Known rows, with every step that occurs
U, E, F: [ 0.53  5.87  3.59 -0.09  1.69  1.11 -2.71  1.31  0.90  0.72  0.34  1.26
  1.04 -5.83 -1.00 -1.88 -0.21  2.11  0.09  1.48 -2.11  2.36  0.44 -1.59
  1.49]
A, C, N, F, M, U, E: [ 2.43  2.73  1.68  1.59  3.66 -1.52  0.35 -0.56 -0.76 -1.11 -0.53 -2.19
 -1.22  1.44  0.44 -1.17 -0.80 -1.75  0.74 -0.25 -2.00  0.58  0.09  3.20
 -2.96]
A, F, N, C: [-1.38 -1.30 -0.16 -0.58 -0.81 -1.97  1.47 -0.41 -0.10  0.03 -0.05  0.05
  1.91 -1.60  0.09  1.16 -0.13 -1.06  1.01 -0.81  1.10  1.49 -1.04 -0.20
  3.01]
E, F, M, U: [-1.45  0.64 -0.15 -0.12  2.09  1.26 -2.57  2.04 -0.69 -1.77 -0.63 -0.95
 -2.13  2.56  0.26 -2.22 -0.41  0.94 -2.93 -0.14 -0.72 -0.84  0.67 -1.19
 -3.83]
N, F, M, U: [-0.47 -1.46 -0.91  0.40  1.85  1.98 -0.09  1.83 -1.06 -1.17 -0.62 -1.42
 -1.22  2.55  0.69 -1.17 -0.21 -1.46 -2.18 -0.71 -1.80 -0.59  0.33  0.75
 -5.05]
M, F, A: [-1.87  0.20 -0.73 -2.79 -1.57  0.50 -1.42 -0.22  2.68  0.78  0.75  1.08
 -1.44  2.66 -0.59 -1.71  0.52 -0.80 -0.33  1.52 -1.38 -0.80 -0.44 -0.56
 -2.32]
N, F, M: [ 0.96 -3.23 -1.05 -0.14  1.77  2.04  0.53  2.13 -1.14 -0.76 -0.12  1.04
  0.44  0.61 -0.43  1.15 -0.80 -1.16 -1.35 -0.05 -0.31 -2.02 -0.31 -0.35
 -2.14]
P, A, F, E: [ 1.21  0.98  2.54 -0.98 -0.02  2.77 -0.38 -1.28  1.42  2.04  0.18  0.03
 -2.39 -2.76 -1.19  0.60 -0.05  0.44  1.73  1.32 -0.03 -1.90  0.01  1.11
 -0.65]
F, N, C: [-0.35 -1.82 -1.53 -0.68 -0.78 -1.90  0.56 -0.83 -1.11 -0.13  0.28  0.26
  2.02 -3.99  0.45  1.90  0.06 -0.10  0.58 -0.96  0.89  2.46  0.30 -0.59
  2.75]
N, F, E: [ 1.32 -1.56  2.00 -1.06  1.10  3.32  0.82  0.32 -1.05  1.14  0.14  1.93
 -1.41 -3.43 -0.55  0.75 -0.25 -0.26  2.20  1.26 -0.44  0.70  0.26  1.16
 -0.40]
P, A, F, M: [ 0.84 -0.92 -0.40 -0.12  0.62  1.41 -0.64  0.65  1.20  0.30 -0.05 -0.92
 -0.58  1.52 -1.08  1.03 -0.61 -0.58 -1.71  0.11 -0.06 -4.69 -0.58 -0.27
 -2.46]
P, A: [ 1.06  1.60 -1.07 -0.18 -2.35  2.58 -2.02 -0.81  0.80  3.26  1.03 -0.74
  0.23 -7.78 -0.56  1.77  1.09  1.66 -1.17  0.21 -2.20 -0.16  1.83 -0.12
 -0.89]
M, U: [-0.48  2.50 -0.24  0.31  0.30  2.06 -2.26  0.97  0.25  0.23  0.06 -1.46
 -0.42 -2.64  1.53 -2.09  0.56  0.89 -1.12 -1.03 -2.34  2.48  1.59 -0.60
 -2.75]
N, C: [-0.50 -0.80 -0.52  1.13 -2.02  1.29  0.45  0.54 -0.45  1.48  0.91  0.50
  3.08 -5.35  0.47  1.14  0.89  0.63  1.22 -1.36  0.63  2.59  0.48 -1.81
  3.89]
N, F, A: [-0.92 -0.52 -0.29 -1.95 -1.39  1.77  1.04 -0.58  2.31  1.62  0.61  0.53
 -2.33 -0.84 -0.71 -0.10  0.15 -2.05 -0.01  1.35 -0.79 -0.29 -0.88  0.44
 -3.27]
N, C, A, F, M, U: [-1.04 -1.30 -0.37  1.51  0.26  0.72  0.65  0.50 -0.13 -1.24 -0.78 -2.65
  0.26  5.70  0.70 -1.54 -0.02 -1.19 -1.43 -1.21  0.97 -2.07 -0.68 -0.19
 -2.71]
A, C, N, F, M, U, S: [-0.55  1.84 -1.07  2.28  0.44 -2.05  2.95  1.39  0.61 -0.60 -1.05  0.33
 -2.93  7.85 -0.23 -1.48 -0.07  0.86  0.09 -1.34 -0.42  0.12  0.48  0.74
  1.88]
F, N, C, A: [ 0.60 -2.87 -1.65  0.15 -2.45 -1.68  0.70 -1.99 -1.34  0.07  0.11 -0.26
  3.58 -1.77  0.49  1.65  0.55  0.73  0.40 -0.45  2.40  0.57  0.37 -1.23
  2.62]
A, C, N: [ 0.47 -0.04 -0.56  0.08 -0.78 -2.31 -1.78 -0.21 -2.11  0.75  0.40  1.36
 -1.71 -1.75  0.88  0.82 -0.25  1.71  2.02 -0.80  1.55  1.48  0.96 -0.60
  3.40]
C, N, F, M, U: [ 0.26 -2.10 -1.21  0.07  1.61  1.03 -0.39  1.40 -2.23 -1.69 -0.78 -1.32
 -2.24  3.00  0.73 -0.86 -0.22 -1.80 -1.72 -0.74 -1.20  0.02  0.41  0.48
 -4.63]
U, S: [ 1.06  5.29 -0.62  1.54 -1.00  0.70  0.63  1.49  3.38  1.19  0.25  1.93
  0.85 -0.73 -0.53 -1.08  0.61  3.21  0.48 -0.86 -1.51  2.10  1.63 -2.47
  5.02]
C, A, F, M, U: [-0.25 -0.38 -0.19  0.84  1.23  1.14 -0.79  0.82  0.40 -1.54 -0.85 -2.37
 -0.63  5.38  0.76 -2.07 -0.35 -0.73 -2.08 -0.73  0.17 -2.58 -0.24 -0.36
 -4.20]
U, M: [ 2.23  3.67 -0.57  0.82  0.36  1.91 -0.90  0.78  1.94 -2.05  0.41 -0.60
  1.79 -5.96  1.07  1.85  0.51  0.96 -2.46 -0.59 -0.99  1.60  0.53 -0.46
  0.44]

Rows
[ 0.39 -1.05  1.55 -1.73  0.99  2.17 -1.61  0.66 -0.84  0.20  0.32  2.40
 -0.67  0.27 -0.40 -0.86  0.16  0.81  1.87  1.40 -1.07  0.12  0.70  0.02
  0.46] : M, F, E
[-0.16 -2.52 -1.73  0.33 -2.42 -2.13  1.63 -1.38 -1.27 -1.56 -0.19 -0.33
  4.46  0.85  0.54  1.87  1.04 -0.12 -0.82 -0.09  1.50  0.40 -0.49 -0.12
  2.74] : U, M, F, N, C, A
[-2.10  0.84 -0.21 -0.40 -0.67 -1.90 -0.31 -1.52  2.20  1.88  0.80  0.50
 -3.07  0.66  0.23  0.13 -0.56  1.26  1.18  0.15  1.84 -1.61 -0.30  1.37
  0.20] : F, A, C
[ 0.03  0.47  0.51  0.68 -0.99 -2.33  0.48 -2.14 -1.25 -0.51 -0.47 -1.47
  2.62 -0.67  0.09 -0.43  0.54  0.54 -0.02  0.29  0.93  1.42  0.05 -0.08
  1.23] : M, U, E, F, N, C, A
[ 0.75 -4.58 -1.67 -0.02  0.33 -0.63  1.01  0.36 -2.78  0.14 -0.18  0.36
 -2.18  2.15 -0.80  2.66 -0.67 -1.22 -0.49  0.02  0.72 -3.13 -0.36  1.59
 -1.35] : P, A, C, N, F, M
[-0.95 -2.46 -0.71 -0.14 -2.45 -1.83  0.31 -1.31 -1.82  0.06 -0.15  0.55
  2.86 -1.35 -0.16  1.10  0.52  1.42 -0.06  0.30  2.69  0.60  0.00 -1.86
  3.35] : E, F, N, C, A
[-3.18  1.08 -0.22 -0.44 -0.76 -2.35  0.58 -0.76  2.26  0.09  0.49  0.58
 -2.10  4.00  0.18  0.06  0.02  0.22  0.14  0.62  0.76 -1.85 -1.26  2.59
  0.37] : U, M, F, A, C
[ 1.84 -4.24 -1.47 -0.67  1.40  0.81  0.12  1.66 -2.60 -1.38 -0.29  1.15
 -0.81  1.71 -0.37  1.56 -0.76 -1.71 -0.65 -0.06  0.35 -1.46 -0.13 -0.65
 -1.48] : C, N, F, M
[ 1.65 -0.17  2.85 -0.55  0.11  2.27 -0.07 -1.03  0.73  0.58 -0.17  0.77
 -0.62  0.44 -0.49 -0.47 -0.38  0.58  2.33  1.17  1.77 -1.69 -0.33 -0.33
  0.61] : C, A, F, E
[ 1.14 -2.14 -0.22  0.39  0.81  0.97 -0.41  0.86  0.73 -1.24 -0.40 -0.23
  1.17  4.57 -0.35  0.00 -0.89 -0.34 -1.14 -0.11  1.95 -4.66 -0.92 -1.70
 -1.15] : C, A, F, M
[-0.81 -2.16  0.47  0.11 -0.94 -0.43  1.50  1.09 -2.89  1.66  0.11  2.17
 -1.02 -1.44  0.23  1.15 -0.01 -0.72  2.13 -0.19 -0.07  1.92 -0.41  1.09
  2.24] : A, C, N, F
[-0.10 -0.38 -0.96 -1.06 -1.18 -3.00 -1.26 -1.92 -0.46  0.71  0.49  0.69
 -3.92  0.62  0.38  0.60 -0.40  0.63  1.75 -0.07  2.41  0.09  0.26  0.18
  1.18] : F, A, C, N
[ 0.46 -3.14 -0.40  1.05 -0.09  0.56  1.05  0.63  0.23 -0.87 -0.34 -0.46
  2.07  4.67 -0.41  0.52 -0.58 -0.83 -0.55 -0.59  2.86 -4.20 -1.36 -1.56
  0.65] : N, C, A, F, M
[ 3.63  4.69  1.17  1.28  4.06  0.56 -1.82 -0.42  1.34 -1.44 -0.18 -2.88
  0.58 -1.19  0.56 -1.91 -0.57 -0.70 -0.88 -0.28 -3.10  0.67  1.10  1.17
 -4.21] : F, M, U, E
[-2.31 -1.31 -0.31 -1.18 -0.83 -2.11 -0.01  0.05 -1.75 -0.17 -0.02  1.24
  1.20 -3.18 -0.36  1.15  0.01  0.82  0.07 -0.02  1.32  2.45 -0.20 -1.36
  3.52] : E, F, N, C
[-4.03  1.48  0.99 -0.80 -0.66 -2.13 -0.69 -0.63  1.59  1.80  0.52  1.42
 -3.71  1.26 -0.59 -0.73 -0.61  2.07  0.73  1.10  2.20 -1.57 -0.75  0.64
  0.94] : E, F, A, C
[ 2.97  6.71  2.16  1.38  2.56  1.12 -1.95 -0.55  1.68  0.15  0.21 -2.55
  1.20 -4.85  0.90 -2.54  0.12 -0.06  0.15 -0.23 -4.09  3.19  1.39  0.98
 -2.63] : M, U, E
[-0.71  1.79 -0.24 -0.26 -0.43  1.42 -0.86  2.43  0.58 -1.60  0.27  1.11
  2.78 -0.29  0.54 -0.03  1.07  0.10 -1.75  0.21 -2.80  1.32 -0.26 -0.22
  1.03] : U, M, F
[ 0.12 -1.53 -0.81 -2.51 -1.76  0.47  0.64 -1.14  0.74  1.06  0.43  0.80
 -3.39 -0.02 -0.67  0.22  0.15 -2.56  0.48  1.31 -0.15  0.38 -0.72  0.14
 -2.64] : C, N, F, A
[-1.41 -1.65 -1.55 -0.64 -0.93 -2.46  1.44 -0.04 -1.06 -1.76 -0.04  0.33
  2.88 -0.51  0.40  1.83  0.65 -1.00 -0.53 -0.50 -0.24  2.21 -0.66  0.59
  2.84] : U, M, F, N, C
[ 2.41  3.32  2.01  2.45  2.07 -0.06  0.77 -1.12  1.18 -1.08 -0.50 -3.53
  2.24  2.01  0.31 -1.87 -0.20 -1.83  0.17 -0.49 -1.06 -0.57 -0.49  1.35
 -2.33] : N, C, A, F, M, U, E
[-0.75 -3.59 -1.59 -0.27 -2.76 -2.01  0.73 -1.19 -1.93 -0.05 -0.01  0.47
  4.10  1.06  0.25  0.88  0.88  0.33  0.35 -0.03  1.46  0.47 -0.07 -1.00
  2.90] : M, F, N, C, A
[-0.07  2.85 -0.98  2.04  0.61  0.53  2.46  2.11  1.94 -0.52 -0.85  0.08
 -1.16  5.52 -0.43 -1.98  0.24  0.76 -1.16 -1.09 -1.93  0.39  0.71 -0.30
  0.26] : N, F, M, U, S
[ 0.70 -0.11  0.53  0.39 -1.27 -2.25  0.52 -2.07 -1.12 -0.10 -0.13 -0.27
  3.54 -2.10 -0.39  0.72  0.35  0.93  0.46  0.61  1.60  0.99 -0.03 -0.83
  3.02] : U, E, F, N, C, A
[-3.02 -0.70  0.36 -0.25 -0.92 -1.30  1.87 -0.80  1.40  2.40  0.58  0.96
 -2.99  1.31 -0.14  0.41 -0.45 -0.19  1.56  0.56  1.13 -1.36 -1.19  2.58
 -0.28] : N, F, A, C
[ 1.21  0.93  3.11 -0.92  1.39  2.52 -0.53 -0.07  1.10  0.71  0.01  1.18
 -1.65 -1.12 -0.48 -0.47 -0.65  0.40  2.42  0.93  0.58 -0.79 -0.31 -0.08
  0.48] : A, F, E
[-1.32  1.60  0.95 -0.24  0.70 -2.63  0.25 -0.78 -1.18 -0.69 -0.33 -0.84
  0.91 -2.74 -0.14 -0.30  0.04 -0.16  0.17  0.02 -0.38  3.24 -0.11  0.43
  1.51] : M, U, E, F, N, C
